What can hang from each mark:
ledu: bodo guton lazog
fipo: ginel ledu numevi
ginel: guton lazog
dise: fazom fipo lami
numevi: bodo
lami: ginel
bodo: numevi

Each row was made from one small tree. Brackets hold a mark, then the marks that hang from it, in alphabetical order. Every link used is in the known rows. Write each row's tree.
Known rows:
[fipo ginel ledu]: [-4.18  2.79  6.88  2.94  2.87 -5.29  0.07  3.02 -0.60 -1.88 -0.51 -3.28
  2.26  0.74  4.35 -1.00 -2.29  4.03 -1.60 -0.86  4.25 -3.18  1.30]
[fipo ginel [ledu guton lazog]]: [-5.49  5.51  3.69  2.36  0.31 -6.34 -0.28  2.30  0.24 -2.45 -0.78 -3.01
  3.37  0.27  4.49 -0.94 -4.14  2.28 -2.94  0.04  6.70 -1.18  1.80]
[dise fazom [fipo ginel]]: [-2.61  0.19  2.03  7.06 -0.01 -3.01 -1.59  2.35 -0.29  0.26 -1.70 -4.73
 -0.58  2.71  2.90 -3.03 -0.98 -0.73 -1.11 -2.45  3.91 -6.06  0.06]
[lami ginel]: [-2.16  3.51  1.85  5.32 -0.32 -1.65 -0.98  0.93  1.17 -2.04 -4.34 -3.47
  0.97  3.36  2.93 -1.41 -1.43 -1.55  0.19 -4.40  1.84 -2.51  0.67]
[lami [ginel guton lazog]]: [ 0.75  6.04 -0.94  4.22  0.49 -2.66  0.03 -1.09  2.69 -1.67 -4.58 -3.50
 -0.19  3.89  5.92 -1.70 -2.57 -5.10 -0.46 -3.35  1.69 -3.15  0.76]
[numevi bodo]: [-1.26  2.98  2.45  5.57 -0.41 -1.00  1.60  0.50 -0.55 -0.75 -0.75 -3.67
  3.09  2.12  3.59  0.15 -0.22 -3.58 -1.36 -1.85  2.90 -1.31  2.42]
[ledu [bodo numevi] lazog]: [-2.03  4.16 -0.69  5.24 -1.80 -1.84 -1.35 -1.17 -1.26 -0.55 -1.54 -3.72
  4.70  2.58  4.83 -3.36 -2.57 -3.45 -0.54 -3.02  4.35  0.01  1.61]
[dise fazom fipo lami]: [-2.69  1.49  0.48  7.15 -1.18 -2.74  2.57  0.21  0.06  2.03 -0.70 -5.52
 -0.82  3.35  0.56 -2.00 -0.45 -2.02 -0.10 -1.36  2.15 -7.72  1.45]
[fipo ginel [ledu bodo guton] numevi]: [-4.19  3.11  7.72 -0.12  0.64 -2.82 -0.43  1.03  3.05  1.97 -1.94 -2.41
  3.60 -0.88  4.56 -3.35 -6.10  2.50 -4.09  1.30  3.94  1.71  0.85]
[fipo ledu]: [-3.37  3.07  4.49  4.50  2.04 -4.71  1.36  2.24 -0.58 -0.01  0.48 -4.13
  3.40  2.35  4.80 -0.25 -0.63  2.61 -0.68 -1.42  3.64 -2.76  2.07]
[ledu [bodo numevi] guton]: [-0.90  2.36  2.77  3.08 -2.87  0.15 -0.76 -0.12  1.96  3.19 -1.92 -4.93
  3.06  1.08  3.64 -2.09 -2.57 -3.24 -1.44  0.72  2.12  1.17  1.51]
[dise fazom [fipo ginel [numevi bodo]] lami]: [-1.97 -0.28  4.02  2.71 -0.87 -2.17  1.99 -0.37  0.20  0.57 -2.34 -4.40
 -0.07 -1.28 -0.27 -3.88 -4.15 -2.70 -2.79  0.64  1.97 -4.12  0.53]
[ledu [bodo numevi] guton lazog]: [-2.21  4.67 -0.57  3.67 -3.50 -1.44 -0.80 -0.79  0.75  1.45 -1.82 -4.16
  4.20  1.51  4.42 -2.77 -3.17 -4.65 -1.72 -0.75  4.42  1.80  1.85]
[bodo numevi]: [-1.35  0.90  2.54  3.14 -0.26 -1.75 -0.43  2.01 -0.46 -0.14 -1.33 -5.48
  1.91  2.40  4.33 -2.77  0.20 -1.35 -0.05 -0.45  3.02 -1.14  1.42]
[dise lami]: [-2.69  4.49  2.76  4.27 -0.33 -3.01  3.62  0.94  0.28 -1.08 -0.57 -3.96
  0.87  3.38  1.62 -0.31 -1.11 -0.26 -0.44 -1.49  2.81 -4.83  2.34]
[dise [fipo numevi]]: [-1.62  1.58  1.63  5.73  0.91 -0.17 -0.37  2.80  0.01  1.43 -0.51 -4.41
  1.43  3.48  4.89 -5.30 -0.54 -1.20 -1.46 -1.42  3.21 -0.25  0.43]
[fipo [ginel guton] [ledu bodo lazog] numevi]: [-4.30  6.22  3.09  1.16  1.71 -4.87 -1.00 -1.16  1.56 -0.15 -2.39 -2.04
  4.40 -0.40  7.23 -4.88 -6.37 -0.34 -3.28 -2.25  6.19 -0.41  1.63]
[fipo [ginel guton] [ledu lazog] numevi]: [-4.48  5.90  2.48 -0.16  2.63 -5.71 -0.64  1.36  1.04 -1.73 -2.00 -3.58
  3.01 -0.27  7.30 -5.34 -4.87  0.84 -3.00 -1.00  7.19 -1.19  1.52]
[fipo [ginel guton] [ledu bodo lazog]]: [-3.78  6.92  2.79  4.03  0.57 -5.19 -0.36 -1.17  0.17 -0.78 -1.62 -2.13
  4.40  0.35  6.46 -2.02 -5.15 -0.89 -2.10 -3.40  5.34 -2.48  2.04]
[lami [ginel lazog]]: [-0.35  4.63  0.71  5.33  0.83 -2.97 -0.20 -0.07  1.25 -3.19 -3.94 -2.55
  0.61  4.67  4.46 -1.09 -2.26 -2.28 -0.38 -3.22  1.69 -1.75  0.06]

Which tree is each row?
[-2.19  1.56  3.82  4.05  0.99 -5.83 -0.09  1.25  0.78  1.66 -0.33 -3.87
  0.47  1.40  4.16 -1.77 -3.13  0.51 -3.52  2.18  3.15 -3.67 -0.30] => [dise fazom [fipo [ginel lazog] [ledu guton]]]
[-4.06  0.75  3.10  3.07  0.13 -2.47  0.39  2.00  1.91  5.37 -0.91 -5.65
  1.81  0.17  4.51 -4.70 -2.26  0.11 -2.81  2.27  3.57 -1.57  0.61] => [dise fazom [fipo [ledu guton] numevi]]
[-0.82  2.23 -0.39  3.42  0.25 -2.40  1.43 -1.65  2.12  0.04 -4.43 -3.33
 -1.81  2.86  1.36 -4.70 -4.43 -3.01 -1.44 -0.96  0.19 -4.53 -1.32] => [dise fazom [fipo numevi] [lami [ginel lazog]]]
[-1.29  2.88  6.77 -1.61  1.86 -4.34  1.59  0.54  1.85 -0.81 -1.22 -2.58
  3.28 -1.56  4.99 -2.38 -6.05  0.14 -5.48  3.63  3.38  3.24  0.44] => [fipo [ginel lazog] [ledu guton] [numevi bodo]]
[-1.69  0.23  1.81  4.04 -1.59 -0.79  3.25 -0.85  0.36  2.48 -1.51 -5.02
  0.72  0.42  0.65 -3.76 -2.46 -4.39 -2.25  0.62  1.27 -3.99  1.61] => [dise fazom [fipo [numevi bodo]] lami]
[-5.09  5.65  4.46  0.74  0.10 -4.55 -0.96  0.21  2.03 -0.28 -1.82 -1.83
  4.87 -0.91  4.80 -3.83 -6.91  1.69 -4.39 -0.39  6.34  2.22  0.69] => [fipo ginel [ledu bodo guton lazog] numevi]
[-4.71  5.44  1.78  3.31  1.05 -3.81  0.17 -0.22 -0.09  0.10 -0.26 -2.29
  6.56  1.75  6.16 -3.96 -4.44  0.97 -2.91 -3.04  6.03  0.80  2.15] => [fipo [ledu bodo lazog] numevi]
[-4.54  0.60  5.68  4.86  0.71 -5.72  2.11  1.35 -1.05  0.66 -0.74 -4.13
  0.02 -0.01  0.62 -1.78 -2.70  2.58 -1.90  0.41  2.06 -7.99  0.77] => [dise fazom [fipo ginel ledu] lami]
[-3.65  3.47  5.75 -0.82  3.18 -4.21  0.04  2.15  2.24 -0.07 -2.26 -4.29
  1.85 -0.70  7.15 -4.37 -4.07  2.24 -2.43  0.23  4.59 -1.61  1.44] => [fipo [ginel guton] ledu numevi]
[-2.01  4.12  6.50 -0.78  1.90 -4.30  0.01  0.08  3.10  0.96 -1.03 -1.40
  3.45  0.70  5.52 -2.59 -6.95  2.22 -4.78  1.64  3.86  2.30  0.13] => [fipo [ginel lazog] [ledu bodo guton] numevi]
[-2.43  2.60  5.67  2.32 -1.19 -2.15  0.07  0.13  1.19  3.91 -1.39 -5.20
  4.52 -0.69  4.62 -1.67 -2.95 -0.47 -1.80  2.27  1.40  1.74  1.54] => [fipo [ledu [bodo numevi] guton]]
[-3.95  6.36  1.96  3.01  1.94 -6.45 -0.06  1.09 -0.10 -2.42 -1.67 -3.24
  2.93  0.39  6.65 -2.56 -3.47  0.10 -2.04 -2.04  6.44 -3.62  2.21] => [fipo [ginel guton] [ledu lazog]]
[-2.86  2.75  5.29  0.16  0.00 -1.66  2.53  0.61  1.85  2.02 -0.87 -4.46
  4.43 -1.48  4.17 -2.14 -3.39 -1.15 -3.65  2.83  2.98  2.89  2.09] => [fipo [ledu guton] [numevi bodo]]
[-1.61  4.32  4.91 -1.51  4.18 -5.42  0.61  0.93  2.24 -1.05 -1.24 -3.46
  1.46  0.75  8.20 -4.24 -5.30  0.71 -3.69  1.17  4.33 -0.78  0.91] => [fipo [ginel guton lazog] ledu numevi]
[-0.85  1.79  1.61  5.23  0.23 -5.13  2.15 -0.47 -0.14 -0.98 -0.85 -3.37
 -1.64  3.56  1.05 -1.83 -3.21 -1.02 -1.88 -0.80  2.77 -7.42 -0.14] => [dise fazom [fipo [ginel lazog]] lami]
[-4.61  6.06  2.36  1.88 -0.49 -3.11  0.25 -0.43  1.93  1.58 -1.23 -2.46
  5.79  0.80  5.51 -3.70 -5.24  0.02 -3.57 -0.67  5.72  2.38  2.26] => [fipo [ledu bodo guton lazog] numevi]
[-1.22  0.77  1.38  4.02 -2.10 -0.05  1.77 -2.07  1.35  1.44 -5.50 -4.26
 -0.59 -0.79 -1.00 -4.13 -3.95 -5.39 -1.28 -1.05 -1.03 -3.70 -0.33] => [dise fazom [fipo [numevi bodo]] [lami ginel]]
[-3.57  2.99  1.34  3.69 -1.80 -2.99  1.71 -1.33  2.27 -0.88 -5.10 -3.99
 -0.84  2.17 -0.11 -0.45 -2.52 -1.45  0.57 -3.04  1.63 -7.38  1.31] => [dise fazom [lami ginel]]
[-2.94  1.75  7.66  0.77 -0.92 -3.14 -1.31  0.34  1.08  2.08 -2.54 -4.06
  3.80 -1.94  4.02 -2.22 -4.77  1.26 -2.60  2.39  2.27  1.17  0.62] => [fipo ginel [ledu [bodo numevi] guton]]
[-1.74  1.57  5.09  0.77  1.02 -1.73  0.13  1.36  0.60 -2.10 -1.98 -3.14
  2.63 -0.19  3.42 -2.90 -3.78 -0.99 -3.17 -0.38  4.25  0.67  1.06] => [fipo ginel [numevi bodo]]
[-3.25  4.65  2.87  2.16 -0.11 -4.53 -1.63 -1.30 -0.58 -0.09 -2.68 -3.65
  4.31 -1.35  6.55 -3.78 -5.37 -1.67 -2.18 -1.02  4.08 -0.66  1.36] => [fipo [ginel guton] [ledu [bodo numevi] lazog]]
[-5.26  5.44  1.86  1.15  0.29 -4.43  0.74  1.59  1.57  0.16 -0.54 -3.80
  4.42  0.75  5.71 -3.63 -3.71  0.92 -2.99  0.72  6.72  1.71  1.92] => [fipo [ledu guton lazog] numevi]
[-3.56  0.57  3.86  2.22  2.32 -3.86 -0.90  1.91  1.42  3.28 -2.39 -5.43
  0.28 -1.04  6.08 -6.27 -3.70  0.15 -2.30  0.42  3.77 -4.38  0.78] => [dise fazom [fipo [ginel guton] ledu numevi]]
